Each row comes from the steps of one path. Every step used is in the known rows, and no mark comes twice. Write the path behind each row, first mark first.
Known rows
bapavif-guziz-tonofe-bupap-pipuvu: -0.161,-0.038,1.511,-3.005,4.001,5.338,-3.756,-2.763,-0.409,-0.115,-1.059,1.345,-0.521,-0.149,-1.580,-4.098,0.718,1.712,-0.365,-0.304,-0.083,-3.738,0.913,1.383,0.461
gevav-bapok-bapavif: -0.845,-2.311,-1.383,-0.017,-1.030,-3.596,1.829,1.138,-0.151,1.822,-0.784,0.413,1.566,0.254,3.109,2.108,0.097,-1.477,-0.068,0.661,1.006,3.732,-1.196,-1.624,-1.153
bapok-bapavif-guziz: -0.803,-1.306,-2.932,-4.947,-2.035,0.192,-0.021,-1.283,2.403,0.213,-1.076,0.839,2.481,-1.547,2.339,-0.190,0.296,-1.851,0.052,-0.094,0.935,1.616,-0.483,0.273,-1.492
pipuvu-bapavif-bapok: -0.143,-1.287,0.672,-3.121,-4.107,-0.393,0.652,-1.240,1.010,-1.536,-0.121,-1.927,2.351,-0.375,1.954,4.516,-0.200,2.261,0.603,2.082,-0.155,1.896,-0.386,-1.218,-0.424
baboz-pipuvu-bapavif: 0.911,2.441,-1.541,0.648,-1.143,0.390,0.723,1.424,-1.020,-2.745,1.530,-0.802,0.844,-2.268,-1.838,2.126,-1.243,-0.968,-0.298,-0.290,0.159,-2.383,-0.514,-0.688,-0.107
bapok-bapavif-guziz-tonofe-bupap: -0.990,-2.049,0.039,-4.584,1.459,2.812,-2.873,-3.891,0.660,1.308,-1.938,1.942,2.855,-0.651,0.896,-1.769,-0.147,-1.002,0.092,-0.714,0.937,-0.418,-1.266,1.094,-0.844
guziz-tonofe-bupap: -1.580,-0.284,2.788,-0.579,3.127,4.508,-4.011,-2.856,-2.586,-2.382,-2.225,1.146,-0.123,-0.767,-1.881,-0.293,1.544,2.393,0.952,-1.059,0.357,-4.957,-0.944,0.184,0.694
baboz-pipuvu-gevav-bapok-bapavif-kamo: 1.799,2.375,-0.473,5.487,0.579,-5.745,2.433,4.487,-0.504,1.496,1.449,-0.949,-2.572,-1.299,-0.003,0.134,-2.818,-2.666,-0.686,-1.133,-1.765,3.054,-0.088,0.202,1.105
kamo-bapavif-pipuvu: -2.353,0.085,0.029,-1.083,-5.510,-0.793,1.366,-2.587,1.358,-2.015,-0.657,-2.652,-0.438,1.376,1.585,0.308,3.437,1.868,1.836,-1.414,3.295,1.110,-0.037,-0.432,-1.960
bapok-bapavif-kamo: -0.307,-0.922,-0.509,-2.005,-3.853,-2.709,-0.379,-0.178,2.060,-0.520,-1.789,-1.236,-0.184,-3.458,1.102,2.314,0.610,-1.483,1.455,-1.143,-1.512,2.246,-0.007,0.006,-0.537
zarit-bapavif-guziz-tonofe: -2.001,1.291,-2.443,-6.016,0.172,3.497,-2.236,-3.236,2.787,2.034,-3.100,3.365,1.427,-0.457,1.428,0.219,-0.834,-0.733,-1.897,-1.245,-1.689,0.508,2.837,-0.353,-0.145
tonofe-bupap-pipuvu-gevav-bapok: 1.910,0.015,3.247,5.247,3.324,-1.021,-0.229,1.770,-3.376,0.901,1.400,-0.871,-3.311,1.808,-2.549,-2.303,0.576,1.851,0.728,3.165,-0.750,-0.715,0.339,0.520,0.949
gevav-bapok-bapavif-guziz: -0.760,-2.523,-2.080,-2.184,-0.115,-2.678,1.369,-0.164,1.269,3.218,-0.869,1.269,2.450,0.529,3.799,0.346,-0.676,-1.812,-0.862,0.508,0.860,4.173,-0.684,-1.074,-1.248
pipuvu-bapavif-guziz-tonofe-bupap: -0.788,-2.086,1.412,-4.754,2.395,4.970,-2.517,-5.754,0.944,1.498,-1.268,2.026,5.228,-0.545,-0.890,1.415,-1.325,-0.432,-0.694,1.049,-0.001,-2.357,-0.920,-0.394,-0.695
guziz-bapavif: -0.189,-0.011,-1.249,-0.318,-3.706,0.547,0.133,0.332,1.610,-3.695,-1.769,-0.467,-1.150,-0.013,1.551,4.590,-0.604,2.304,-1.359,-4.468,-0.351,-0.787,3.066,-2.730,1.191
risid-baboz: -1.711,2.080,-4.249,0.882,-2.504,-0.930,0.832,3.575,0.521,-5.357,1.468,0.460,0.118,-1.609,0.617,1.095,1.135,-1.227,0.841,-2.513,-0.287,-3.579,-1.101,0.519,0.457
risid-baboz-pipuvu-gevav: 0.300,4.912,-4.190,5.427,-0.526,-2.889,2.101,6.486,-0.602,-4.472,3.673,0.183,-1.689,-1.389,-0.910,-0.712,-1.427,-2.890,-0.117,-3.074,-1.028,-3.118,-1.197,1.567,1.592
bapavif-guziz-tonofe-bupap-pipuvu-baboz: -0.215,0.288,-0.624,-2.477,3.286,5.230,-1.834,0.334,-0.116,-0.506,-0.288,1.919,-1.231,-0.219,-2.549,-3.507,1.655,1.301,-0.530,-0.243,-1.024,-4.067,0.528,0.922,0.817
tonofe-bupap: -0.911,0.065,1.095,0.155,0.308,1.553,-2.499,-1.708,-2.294,-3.239,-0.731,-0.234,-0.743,-0.552,-1.341,0.036,2.314,2.940,1.864,0.622,0.277,-3.663,-0.600,-0.054,0.160
bupap-tonofe: 0.062,0.049,-1.760,-3.205,-1.098,1.082,-2.417,-1.406,-0.659,-3.112,-2.268,1.006,-1.302,-2.047,-0.390,3.507,3.741,4.217,1.226,0.015,1.720,-2.680,-0.153,-0.856,1.647
tonofe-bupap-pipuvu: 1.259,0.569,2.303,1.866,1.314,1.841,-2.261,0.468,-3.233,-2.682,0.669,-1.413,-3.389,0.157,-3.253,-2.523,2.571,3.241,1.725,2.009,-0.075,-3.882,0.678,0.856,0.494
risid-baboz-pipuvu-gevav-bapok: 0.314,4.010,-3.782,6.436,0.532,-4.387,2.753,6.831,-0.982,-2.605,3.743,0.596,-1.423,-0.254,0.048,-0.689,-2.138,-3.132,-0.651,-2.618,-1.047,-1.419,-1.365,1.036,1.627
risid-baboz-pipuvu-gevav-bapok-bapavif-kamo: 0.901,3.047,-2.924,6.015,-0.301,-6.264,2.229,6.012,0.237,-0.636,3.201,0.133,-1.313,-1.186,0.260,-0.537,-2.981,-4.468,-0.301,-3.109,-2.402,0.764,-1.402,1.673,1.602
risid-baboz-pipuvu-bapavif-kamo: 0.463,3.375,-2.946,2.366,-1.945,-2.218,0.432,3.360,0.611,-3.701,2.910,-0.278,0.377,-2.712,-1.444,1.276,-1.927,-2.964,0.210,-3.137,-2.186,-3.233,-1.078,1.189,1.144
bupap-pipuvu-gevav-bapok-bapavif: 2.499,-0.110,0.634,4.654,0.856,-3.413,3.286,5.123,-1.029,2.558,1.693,-1.273,-2.803,0.962,-0.585,-0.814,-0.387,-1.573,-0.510,2.736,-0.479,3.325,0.769,-0.047,0.120
kamo-bapavif-guziz-tonofe: -2.194,0.508,-0.176,-4.611,-0.530,2.665,0.697,-4.487,4.347,1.245,-2.025,0.526,1.900,-0.589,1.025,-1.613,0.985,-0.981,-1.407,-3.800,1.859,-0.543,-0.707,0.909,-1.542

Write each row's path
-1.782,0.789,-1.545,-4.240,-2.591,0.641,2.039,-3.433,4.870,0.594,-1.070,-0.317,1.478,-0.620,1.616,-1.149,1.450,-0.823,-0.940,-2.789,1.857,0.384,-0.403,0.568,-1.964 | kamo-bapavif-guziz
-1.113,-1.080,0.261,3.741,-2.015,-3.482,1.602,1.946,-2.132,-0.775,0.487,-1.438,-1.674,2.928,2.568,1.615,1.027,1.945,1.837,2.608,1.214,3.827,1.230,-1.924,0.021 | bapavif-pipuvu-gevav-bapok
1.317,2.280,-0.434,-0.028,-2.567,-0.849,0.524,1.595,-0.877,-2.869,1.682,-2.141,-0.248,-1.152,0.048,1.646,-1.347,1.430,0.047,-0.185,-0.057,-0.077,-0.251,-0.053,0.401 | baboz-pipuvu-bapavif-bapok
1.598,-0.446,0.990,-2.424,1.428,4.110,-0.480,-0.595,0.474,0.985,0.557,-0.284,0.736,-0.648,-2.408,-0.717,-0.240,-0.474,-1.023,1.935,-0.265,-1.726,1.310,0.187,-0.486 | bupap-pipuvu-bapavif-guziz-tonofe
0.095,1.417,0.374,-2.418,3.021,3.129,-2.439,-2.640,1.144,4.050,-1.650,2.984,-0.437,1.162,-0.863,-2.321,-1.580,-0.455,-1.845,0.697,-2.594,0.655,3.107,0.988,0.665 | zarit-bapavif-guziz-tonofe-bupap-pipuvu-gevav
0.752,-0.713,5.361,0.268,3.532,4.017,-4.201,-2.958,-2.004,0.141,-1.372,-0.277,-0.992,-1.036,-4.049,-0.482,0.254,1.605,0.770,0.274,-1.701,-3.887,0.197,0.832,0.953 | guziz-tonofe-bupap-pipuvu-bapavif-kamo
0.971,2.271,-2.176,-1.542,-0.247,1.332,0.304,0.079,0.450,-1.380,1.502,0.065,1.670,-1.941,-1.174,0.405,-1.944,-1.425,-1.044,-0.504,0.064,-1.909,-0.021,-0.106,-0.227 | baboz-pipuvu-bapavif-guziz
-1.683,-0.486,0.999,2.372,-3.403,-3.721,3.542,-1.182,1.217,1.457,0.020,-2.099,-0.356,2.997,2.346,0.531,1.469,0.408,0.830,-0.281,2.633,4.354,-0.343,-0.781,-1.552 | kamo-bapavif-pipuvu-gevav-bapok
-1.265,-2.874,-2.893,0.962,-3.176,-3.873,2.720,3.703,-1.202,0.664,0.248,0.076,0.275,2.083,2.762,2.115,1.848,-0.025,1.191,1.618,1.065,4.435,-0.742,-2.339,-0.884 | gevav-bapok-bapavif-pipuvu-baboz
-1.204,-3.138,-0.738,0.467,-2.444,-3.835,0.875,0.560,-1.575,1.072,-0.569,-0.538,0.907,2.127,3.756,1.567,0.949,0.288,1.399,1.601,2.035,4.800,-0.356,-1.872,-1.163 | gevav-bapok-bapavif-pipuvu
2.312,0.140,1.783,0.181,-1.750,0.120,0.337,1.227,0.575,-0.138,0.727,-2.621,-1.746,-2.193,-2.874,1.677,0.375,-0.112,0.421,1.953,-2.303,-0.433,1.939,-0.244,-0.045 | bupap-pipuvu-bapavif-kamo
2.259,-1.149,2.543,2.940,3.673,-1.063,-0.510,0.291,-1.842,3.409,1.250,0.036,-1.539,2.107,-1.465,-3.856,-0.495,0.267,0.199,3.219,-0.521,1.106,0.038,1.336,0.334 | tonofe-bupap-pipuvu-gevav-bapok-bapavif-guziz
0.058,-1.220,-0.645,3.453,0.328,-4.878,3.731,2.840,0.257,3.039,0.159,0.392,0.835,0.618,2.329,2.257,-1.556,-2.722,-0.639,1.771,-0.156,4.954,-1.092,-1.317,-0.301 | pipuvu-gevav-bapok-bapavif
0.785,-0.972,5.184,-0.346,2.747,4.159,-3.766,-2.460,-2.853,-0.570,-0.738,-0.632,-0.887,0.786,-2.337,-1.091,0.455,3.635,0.705,1.143,-0.263,-2.868,-0.262,1.016,0.933 | guziz-tonofe-bupap-pipuvu-bapavif-bapok
-0.024,-1.577,0.492,3.489,-3.304,-2.682,0.957,0.837,-0.146,-1.105,-0.715,-1.125,-1.875,4.054,3.176,4.145,-1.504,3.081,-0.534,-2.001,0.262,3.778,3.793,-3.347,1.493 | guziz-bapavif-pipuvu-gevav-bapok
-0.590,-1.332,-1.564,-5.070,-1.123,2.372,0.423,-3.082,2.676,0.415,-0.355,0.800,4.843,-1.365,0.611,3.017,-0.927,-1.205,-0.777,1.524,0.014,-0.316,-0.102,-1.218,-1.341 | pipuvu-bapavif-guziz
-1.326,0.821,0.603,-2.329,-5.609,-2.177,2.327,-1.557,3.196,-1.372,-0.869,-3.108,-0.933,0.367,3.091,0.367,2.124,2.696,0.418,-2.389,1.706,2.696,-0.668,0.637,-1.011 | kamo-bapavif-bapok
1.688,-0.886,2.521,-0.726,2.102,3.141,-2.302,-2.430,-1.617,0.306,0.945,-0.485,0.153,0.578,-3.244,-1.971,0.631,1.825,0.656,3.291,-0.393,-3.013,0.414,0.886,-0.213 | tonofe-bupap-pipuvu-bapavif-guziz
0.908,-1.438,1.201,-1.600,2.932,1.958,-1.689,-1.723,0.308,3.008,-0.608,1.369,1.062,0.241,-0.470,-3.271,-0.967,-1.757,-0.396,0.798,0.167,0.611,-0.558,1.827,-0.254 | bapok-bapavif-guziz-tonofe-bupap-pipuvu-gevav
-0.036,-2.018,1.515,2.153,4.234,-2.055,0.764,-0.632,-0.184,5.131,-0.534,2.129,1.829,1.720,1.489,-0.568,-2.455,-2.177,-1.018,1.329,-0.312,3.495,-1.448,-0.030,0.193 | pipuvu-gevav-bapok-bapavif-guziz-tonofe-bupap
-2.434,0.388,-2.641,-0.454,-6.482,-0.870,3.760,1.333,1.706,-2.654,0.348,-1.887,-1.137,1.211,0.426,0.973,4.648,1.443,1.623,-1.445,2.158,0.711,-0.467,-1.027,-1.515 | kamo-bapavif-pipuvu-baboz
0.841,1.582,0.533,-1.109,2.987,3.510,-2.293,-2.419,-1.180,-0.409,0.789,1.050,1.981,-1.078,-2.515,-1.029,-2.280,-0.528,-0.873,-0.803,-0.024,-3.703,-0.771,0.669,0.335 | baboz-pipuvu-bapavif-guziz-tonofe-bupap
2.197,-0.527,1.263,2.728,3.321,-1.057,1.812,3.192,-0.256,4.267,0.937,0.169,-1.735,1.215,-0.425,-2.574,-1.370,-2.024,-1.572,2.007,-0.593,2.803,0.912,0.625,0.275 | bupap-pipuvu-gevav-bapok-bapavif-guziz-tonofe
0.406,-0.627,2.284,-0.033,5.930,2.686,-1.877,-1.647,-0.483,3.148,-0.517,1.805,-0.493,1.406,-0.745,-3.856,-1.029,0.505,-1.245,0.680,-0.639,-0.889,0.593,0.989,0.775 | bapavif-guziz-tonofe-bupap-pipuvu-gevav-bapok
0.907,-1.464,4.362,3.128,5.374,1.488,-2.071,-0.550,-3.282,2.681,-0.606,0.868,-1.044,1.441,-2.156,-2.233,-0.471,0.237,-0.044,1.091,-0.058,-0.836,-0.987,0.959,0.747 | guziz-tonofe-bupap-pipuvu-gevav-bapok-bapavif
